Each row comes from the steps of one path. Every step used is in the known rows, and no mark comes twice. Write the path behind each row, first mark first.
Known rows:
medam/zuro/sivi/todis: [-34  57  52  -7 -37  14  24  28  -7   4 -18  51  13 -22 -39 -25 -22 -14
  15   8  -1 -22  -6 -11 -15  -4 -18   2  20  23  17  28 -23  30  -1  -1
 -25 -34 -10 -14  10  68   8  19 -28 -62 -40  -5   5   3 -17  28  18 -40]
todis/sivi/gogip/tepid/fidun/zuro/vuda: [ 25 -32  42 -15 -17  19 -47  16  34  11  11  -6 -19  22   5  28 -16  55
  -2  -9  19 -35  26  -4  -8   5   2  15 -19 -21 -37   1  -5 -73  28  30
 -21 -38 -30 -10 -43  -4 -26   6 -39  26  34  12 -53  66  17  10 -19 -50]
fidun/zuro/todis/sivi: [  4   7   7 -19   1 -29  11  46  67  21  -8 -34 -36  -7   2   2 -12   4
   5 -14 -10  31  -6  -9  -9   5  -6  13 -37 -14  57  10   9   7 -38 -24
  -3   3 -19 -35   4 -19  -8  19  26  -9 -13  26  14 -27   5  11  -4  -1]
sivi/todis/zuro/fidun: [ -7   3  23 -11  -6 -10 -25  47 -39   4  16  57  10  20 -27  -6  14 -14
  14  -4  25   7  24 -31  12   5  -1  -4  44  40 -59  22 -20  18 -13  11
  -6 -31   2  73   6 -18  24  15 -13 -17  13   4  34  15 -15  -3  29 -10]
medam/zuro/todis: [-31  54   9  12 -37  -2  28  33  36  -4 -12 -12  -4 -11  -2 -19  -1 -18
  31  24   3  34 -18  -6  13   1 -11  -9  26   6  51  36  -4  54 -12  14
 -16  15  20 -14  -6  65  30  -3 -13 -29 -17   6  23  -2 -17  22 -17 -11]
zuro/todis/sivi/gogip: [ 29   1   5  -8  -9 -41 -27  32  63  -1  15 -43  -5  25 -16  44   1  31
  35  -2  21  26  11  -6 -28 -49   0  -8 -16 -39  42  15 -18   4 -24   5
 -20  36  -7  31  32  41   0  21  20 -55  -8  13   9 -21  -5  43 -17 -26]
fidun/zuro/todis: [ 11   9  18   4  -9  22  47  48  29  -2  -6 -22 -32  -1   7 -16   1 -11
  26  13 -16  39  -8  -5  23  17  -8  -8  -7  -7  56  26   5  39 -24 -13
  12   8  26 -29  -2 -27  14  -6   4   3   7  21  15 -26  -5  33 -19   2]
fidun/tepid: [ -1  -2 -52  33  -7  50  -7 -45   5  19 -10 -14  43  10  15   2  16 -53
  56  33 -51  24 -28  13  11  26  24 -18  -7  41  18   3   8   4 -15 -20
  42   8  23 -26  28  12 -33 -23  36  21  -2 -36   8 -26  15   0 -21  10]
medam/zuro: [-35  38   7  19   6  18  -6 -20  10   7 -21   5  26   2  14  -8  -6 -48
  40  18 -11  11 -30  13   5  10  -6 -19  41  24  -6  15   0  28 -12   7
  -2   7  26 -27  -2  48  14 -13  -4   7 -15 -40  10  13 -16  11  -4  18]
vuda/zuro/sivi/gogip/tepid: [-29   3  17  24 -80  41  51 -49   8  -3  16  16 -15   3 -29  12 -19   8
  30  11   2 -26  -6  19 -11 -35  15  12  20 -16  21  -9 -31 -15  33  -2
  14 -15 -25  -4   1  47 -24 -13 -41  -8   5   2 -60  66 -42  47   5   1]
gogip/fidun: [  7 -30 -15  21  41 -10   6 -39 -20  12  24  29  27 -15  24  24 -10 -14
  18  -8   3  31 -27  11  26   0   2 -15  32  -8 -23  -1  19 -11   2  21
  24 -11  44  52  29   5  22   3   6  44  18 -44  16 -17   2 -42  -9  55]
gogip/todis/sivi/zuro: [-23  -9 -34  -8  63 -30 -71 -87 -28 -34  22 -20   6  27 -17  22  -4   4
 -31 -27   6  -4   5   2 -34 -54  12  21  -2 -15 -19 -61  30 -51 -20  -9
  10  27 -35  18  59 -16  11  30  38 -25 -30  14  32  -9 -12 -57  -4   6]
vuda/gogip/todis: [-32  -8 -50  15  24 -33  18 -62 -65 -62  -3 -35 -10  -7  30  18   5  -7
 -38  13  -5  21  -7  26 -14 -34   5  -5  17  24  19 -16   8  18  40   9
   0  51   1  -9  33  -7   3 -30  29  -9  -9 -18  44 -15  -5  -9 -21  11]
tepid/fidun/zuro/vuda/gogip/todis: [  7 -17  -1 -23  39   4  18 -17 -33 -38 -27  -2  -7 -15  31 -35   5  33
 -74 -11  -2 -39  25  14   0  13 -18  -2 -17   2 -15   2   9   3  50  34
 -31  -5  -6 -22 -37 -37   0  -9  -5  16   0  29  11   9  -8 -10 -23 -41]
zuro/vuda/fidun: [ 33   8 -14  -2  -2  11  -3   9  23  26   1  22  15 -32  30  11  16 -12
  11  -4   5 -20  33   9  19  10  -3 -21   4  -3 -39  23 -29  20  35 -38
  28  19  18  27 -11  24  26 -16 -46 -23  17 -22 -37 -28  27  -7  19  50]
todis/sivi/gogip/tepid/fidun: [ -4 -38  -2  12   7 -18 -66 -37  20  -7   1   2   7  46   4  54 -16  26
  19 -11  46  -9  11  20 -36  -5  22  18   3   5 -15 -22 -10 -75  13  48
 -26  27 -24   9  30  29 -29  16 -23  20  24 -26 -47  70  40 -11 -26 -41]
todis/zuro/vuda/gogip/tepid: [-59   5 -17  12 -67   0   2  18 -93 -19  27 -16 -26   0  15   9  48  -4
 -36  33   2 -24  40   9  -6 -37  -4  -2  45  42 -54 -21   7 -29  67   9
   7 -13 -21  -1 -14   7 -31 -36 -43   9  22  -7 -23  74 -37  15  15  27]
fidun/zuro: [  1  -4  16   9  17  30  17  -8  -1   9 -15   2  -1  -1  19 -18 -16 -32
  45  11 -14  19 -24  10  20  32  -3 -23 -12  21   0  14   7   6 -26 -19
  22  -8  17 -47   2 -49   7 -11  22  19  -3 -32   8 -29   8  18   0  27]
vuda/fidun/zuro/todis: [ 41  13  11 -18 -33   2  81  61  19   4 -18   0 -18 -18 -10 -19   9   3
  -9  11 -13  19   3   2  27  38 -16   2 -11 -11  51  29 -15  64 -11 -60
  11  28   4 -17 -35 -43  29  -3  15  -1  18  16 -16 -50  45  12  19  26]
fidun/zuro/vuda/gogip/todis: [ -8  -4  -4  -8  11   4  19  -3 -42 -52  13 -32 -30 -28  18  -7   5  17
 -71   5 -19 -30   4  -1   8 -29 -10  -8 -14 -15 -12  -6  24  12  45 -14
  -3 -14  -2 -22 -41 -36 -11 -43  11  -6 -16   2  20 -18 -16   7 -11   3]
gogip/tepid/fidun: [-26 -40  -5  37  11  15 -31 -43   0  12 -15  21  11  21  26  13  -3 -16
  26  14  21  21   9  27  -2  16  20   9  33  42  -7  -5  -8 -37  18  54
   4  14  18 -13  22  15   0  -7 -54  72  44 -21 -31  82  11 -23 -28  -6]
sivi/zuro: [-18  12  15   9   9  30 -34 -52 -49 -24   3 -31  24  33   2 -23  -3 -21
  28  13   3  13  12  -1   7   7   7 -30   5   6 -12  -4 -13  12 -13   2
  16   4  11   5  39 -18  16  -4  16  -6  -5   5 -10 -16 -18 -17  -8  36]
sivi/todis/zuro/vuda/fidun: [ 32  -2  29 -36 -15 -11  -6  59 -33   5  -8  59  -8 -12 -15  -8  18 -15
 -25 -14  16 -30  40 -20  18  23 -14  -9  50  16 -86  24 -22  13  26 -30
   6  -4 -11  39 -35 -25  19  26  -2 -50  10   8 -14 -25  12  -1  62  12]
todis/sivi/zuro/vuda/gogip: [-20  35  -4 -12 -18  -1 -30  -9 -47  -3   5 -57   3   8  -6  -6  22   2
 -38  -1  15 -61  50 -14 -13 -38  15  -3 -50 -13 -22 -45 -26  -4  19   3
 -16 -13 -43  15   7  16 -16   1   4 -39 -30  39 -23 -23  -4 -18  14   2]
todis/sivi/zuro/fidun: [-16  24 -27  -5  22   0 -55  -8   7  26  15  -6  29  11 -28 -13   6 -10
  26 -16  19 -25  18 -31  -8 -15  44   9 -47 -17 -22 -25 -26 -10 -34  15
  19 -37 -14  65  24  23  11  26 -30  -3 -18  28   2   0  -8 -39  19   4]
tepid/fidun/zuro/sivi/gogip: [ 41 -11  52 -12   5  41  26  11 -18  21 -36  33  17  10 -11 -21 -35  24
  29  -8  22 -24  16  -9   2  37 -16 -14 -46 -29  22  34 -42   2 -18  31
 -27 -36   0 -33 -17  -4   5  14  -8  -5  -1  12 -44   7  21  42 -24 -52]
sivi/todis: [ -9 -22  28  11   5  -8 -21   3   6  -6   2  12   7  25  -1   8  -6 -21
  35   1  -5  15  -2  -4   5   7 -10 -20  33  36 -19  28 -13  26   5   8
  16   5  18  17  29 -10  15   5  27 -37  -5 -20  24 -28 -10   9  11  -3]
vuda/fidun/zuro/todis/sivi: [ 43  17  -7 -32  -7 -31  58  70  66  29 -27   2 -31 -30 -18   3   2   8
 -23 -18   6   4  11   3   4  25  -8  26 -36 -10  52   2 -12  26 -11 -63
  -3  32 -24 -26 -22 -16  14  25  27 -20 -15  22  -9 -57  48   2  32  11]

Which path is each row?
[ 13 -10  35  -1   0  53 -13  25  18  23  10   0  -7 -21  29 -12  -6   0
  34   5 -20  -2   8  -2  24  12 -16 -33 -24   0 -36  28  11   5  -1 -11
   9 -43  19 -26 -34 -27   7 -15 -24  11   3   4  -7 -25   0  25  -4  41]  fidun/zuro/vuda
[  5   4   5   0 -29 -12 104  46 -34 -35  -3 -32 -31 -38  13 -26  -1  34
 -60   8  -4  19 -11   5  29   1 -13  -4  -1 -33  47   5  18  67  12 -14
 -13 -14  30  20 -32 -45  12 -15  43  27   6  29  29 -34 -10   1  -2   6]  vuda/gogip/fidun/zuro/todis
[ 21  -8  23 -34  35 -23   2  34  60  35 -25  -5 -17   6   8 -12  -8  11
  -9 -25  16   7  16  -8 -15  27  -3  25 -45  -7  50  14 -19 -11 -49  22
 -30   5 -20 -35  12 -17   5  40  14  20  -6  41   5 -23  17 -15 -18 -31]  tepid/fidun/zuro/todis/sivi
[ -5  38  21 -11 -30 -37  -6  35  67 -14   3 -32  -2  18 -21  11 -14  26
  18  -3  16  14 -15 -19 -20 -24  -1  -2   1 -29  40  13  -9  21 -20   4
 -38  28 -13 -10  -6  76  -3  28  14 -57 -18   3  22  -1  -8  34 -14 -60]  medam/zuro/todis/sivi/gogip
[-19  46   0 -16 -10 -28  -3  27  67  17 -10 -25  -2  -9 -21  -2  -6  -6
   8   4   3  19  -9  -5 -19  -7  -6  19  -5   2  54   7   7  13 -38   4
 -34  32  -9 -23  13  78   1  24 -10 -31 -30  14  27 -11 -14  10  -2 -20]  medam/zuro/todis/sivi
[ 54 -25  32 -14  15  -3 -17  24  24   4  41   6  -5 -20  -5  21 -28  64
 -19 -26  -7 -33 -10 -21  14 -17  -6 -10 -23 -82 -67   1  19 -35  15  -6
  -5 -56   8  34 -46 -24  -5   8  11  14  13  19  -5 -33   5  13   5   8]  todis/sivi/gogip/fidun/zuro/vuda
[-39 -22  12  21 -25  26  40 -15 -56 -19 -39  -7  -9  16  39 -25   8   4
 -32  11   2  -9   9  31  -2  35  -2  23  -3  51  25 -16 -20   2  33  22
 -20 -11   7 -43 -24 -50 -19 -16  -2  76  23  -9 -31  65  18 -10  -8 -31]  vuda/gogip/tepid/fidun/zuro
[-10 -16  36  20 -20  36  23  47  19 -10 -13  -5 -40   4   2 -30  -1  22
  -3  23   9  38  17   5  12  32   3  20  12  20  53  17  -4   3   2  19
 -15   6   9 -23 -13 -30   3 -14 -42  56  39  15 -23  69   9  -1 -30 -38]  gogip/tepid/fidun/zuro/todis
[ -2   9  45   4 -36  16  33 -21   8  17 -10  53  -3  -6 -43 -12 -15 -31
  16 -14  -8 -39  -7  -4  -2  -6   2   1  14  26  16  37 -33  36  11  -8
   8 -23 -32 -17   6  33   7  13  12 -56 -27  36 -15 -24 -41  23  30  10]  vuda/zuro/sivi/todis
[-20  30 -59  14  -9  27 -64 -33  13  18  -3 -15  53  21 -35 -19  24  -6
   6  -3 -33 -26 -11 -22 -10  34  48   7 -74  -9 -12 -19  -4 -16 -27 -13
  24 -40 -13  36   9  14 -36  11  -2  19 -19  32   9 -14  11 -45   1 -34]  todis/sivi/zuro/fidun/tepid
[-56  40  24  28 -69  39  13   1  -8 -13  24  13   6  -8 -30   5 -20  10
  32  24   9  -5 -14   8  -6 -38 -11  21  30   3  13  -1  -5  -2  33  11
 -17 -27  -9 -17 -12  79  -7  -6 -63 -19  -6 -38 -35  79 -20  52  -8 -33]  medam/zuro/sivi/gogip/tepid
[ 31 -13   6 -15 -12 -47  34 -23  64 -20  29 -20 -14  -5 -37  21  -4  45
 -21 -29  13 -12 -33  -8  -5 -30   5  15   8 -70  24  -2   0  -9   1   7
  -7  23  -8  58 -16  32   8  17  49 -10   7  53   5 -36 -38  -3  15   4]  vuda/zuro/todis/sivi/gogip/fidun
[ -1 -20 -35   0  45 -18 -45 -26 -30  -8  26  12 -10 -17  10   5  16 -16
 -22 -15  -2   0  11 -13   4 -47 -23 -10  57   3 -66 -21  51 -42  18   8
   8   4  -4   8  11 -10  20 -11 -17 -21  10  -9  28  23 -42  -7  -7  25]  gogip/todis/zuro/vuda
[-13  -5 -59 -16  32 -52 -20 -33  -1 -19  20 -38 -14 -28  14  38  25  10
 -65 -17   3 -28  26  17 -39 -78   0  28 -32  -5 -17 -43  19 -27  41  11
  -8  28 -26  11  20  31 -27 -10  -9 -41 -31   2  36  -9   4 -19   2   4]  zuro/vuda/gogip/todis/sivi
[-19  14 -15 -24   5   1  11   5 -59  54   8  50   8 -20  -3  11  16 -50
  25 -12  16  -2  12  -6   9 -22 -20   1  19  33  -5  -8  -5 -14 -25  -5
  15 -10 -10 -14  43  18  -2  19 -22 -18 -30 -19 -10  24 -18  20  15  32]  todis/zuro/sivi
[  7 -33 -22  27  40 -28 -29 -58 -11 -58  17 -20  23  30  -3  33 -23   7
  22  14   7  22 -14   8 -18 -54   0 -34  37 -29 -21  -1  37  -4  14   7
  -3  35  21  25  36   2   5 -14  33 -24   7 -31  27  -4  -5  15 -31 -11]  sivi/gogip/todis
[ 21  -4   4 -13  28 -30  34  44  52   2  17  -2 -35 -41  -2  16  -7  39
 -42 -26   2  24 -29  -4  12  -6 -15  28 -18 -39  33  -2  35 -20 -33 -13
   0 -16   3  21 -12 -27  10  22  29  35   1  15  29 -39  -2 -28   8  13]  gogip/fidun/zuro/todis/sivi
[ 25   7  18 -18 -67 -10  41  69  57 -23  13 -25 -45   3 -44  18 -14  59
 -27  12   9   8  -2  10 -13   4   1  41 -17 -33  39   4  -6   8  18 -49
 -14  41 -25   0 -48 -31 -20   5  20  -3  23  13 -33  13  50  21  27 -28]  vuda/fidun/zuro/todis/sivi/gogip/tepid
[ 24 -28  23  -5  58  25   6  -9  -5  23 -46  25  15  11  28 -29 -20 -17
  23 -10  10   0  -1   8  19  66  -3 -11 -13  22  12  22 -15   4 -22  20
  -5  -1  25 -50  -1 -52  13   4  -5  54  15  -8 -21  -9  22  -8 -23   2]  tepid/fidun/zuro
[ 14 -13 -54  33   9  25  -5 -57 -13  17  20  -1  45 -11  16  13  10 -30
  15  11 -59  25 -54  23  35  32   8   3   7  15  -5   4  33 -14   2 -15
  48 -11  46  22  11  -4 -24 -20  37  63  10 -31  30 -24  12 -31 -20  17]  gogip/fidun/tepid
[ -6 -24 -56   5  68 -52 -53 -64  32   1  14  -5   8 -13   6  44  -7 -14
  -6 -19   5  17 -28  21 -36 -54   8  15  -3  13  -2 -42  41 -45 -17  11
  14  35 -16   1  76  12 -14  14  27 -18 -25 -38  48 -10   2 -28 -13  26]  gogip/todis/sivi
[-21   3 -20   3  23  -8 -17  18 -21  23  13  51  25  -4   6   1   6 -33
  33  -1  26   9   7 -21  17  11  16  -6  20  37 -46   9 -11  -1 -28  11
   9 -36   7  52   6   0  19  16 -40  31  15 -13  15  29 -10  -8  19  29]  todis/zuro/fidun
[-19  34 -48  29 -33  68 -32 -26 -22   1   2  -3  46  31 -19 -48  24 -20
  29  19 -49 -14   1 -32  13  36  44 -13 -39  -5  -8   5 -19  24 -20 -12
  32 -44  23  44 -10   5  -9 -12 -14  31  -3  24   5  -5  -6 -37 -12 -27]  sivi/zuro/fidun/tepid
[ -42   -3  -48    3   26  -58   25  -50 -114  -51   -3   -6   -4    7
    8    5    9  -26  -58    4   15   -3   -1    4  -15  -29  -13    3
   51   34  -23  -40   36   -2   17   -2   -7   43  -18  -15   35  -48
  -10   -5   41  -15   -7  -12   39    9  -26  -10   21    5]  vuda/gogip/todis/zuro
[  0  -5   9 -14   1  11 -35  19 -31  29  16  26  -3  -8  21   5  24 -27
  27  -6   4   5  18 -17  24 -18  -8 -32  36  17 -61   1  15 -30  -2  10
   6 -15   9   5   5   7   3   2 -28 -24  11  -9 -14   7 -29  11   9  45]  todis/zuro/vuda
[ 15  -6  38 -15   5  25  29  21 -34  -1 -42 -17 -10  -8  34 -39   6   3
 -38  -2   0 -42  38  -3   4  44  -6 -17 -35   4 -10  16 -35  15  23  33
 -33 -31   9 -36 -58 -26  -2 -15 -12  24  -3  24 -34  -7  14  22 -12 -24]  tepid/fidun/zuro/vuda/gogip
[ 29   4   8   1   3  18  62  16  -3  13 -40  31   7 -17  12 -30 -11 -19
   4   5 -17  -7 -22  19  20  56 -10   2 -15  12   4  12 -15  39   4 -54
  24  17  12 -38 -32 -65  10 -15  29  12  15 -27 -28 -42  56  -3  40  53]  vuda/fidun/zuro
[ 48 -31 -35  17  13 -10 -25 -49  22   5  25  -6  47  14 -20  44 -10   8
   2  -9 -37  -6 -50   8  -6   2  24   2 -14 -37 -27 -23  36 -50 -12 -10
   1  -3  10  41   6  11 -48   0  60  36   6 -16  22 -28  24 -10 -12 -13]  todis/sivi/gogip/fidun/tepid
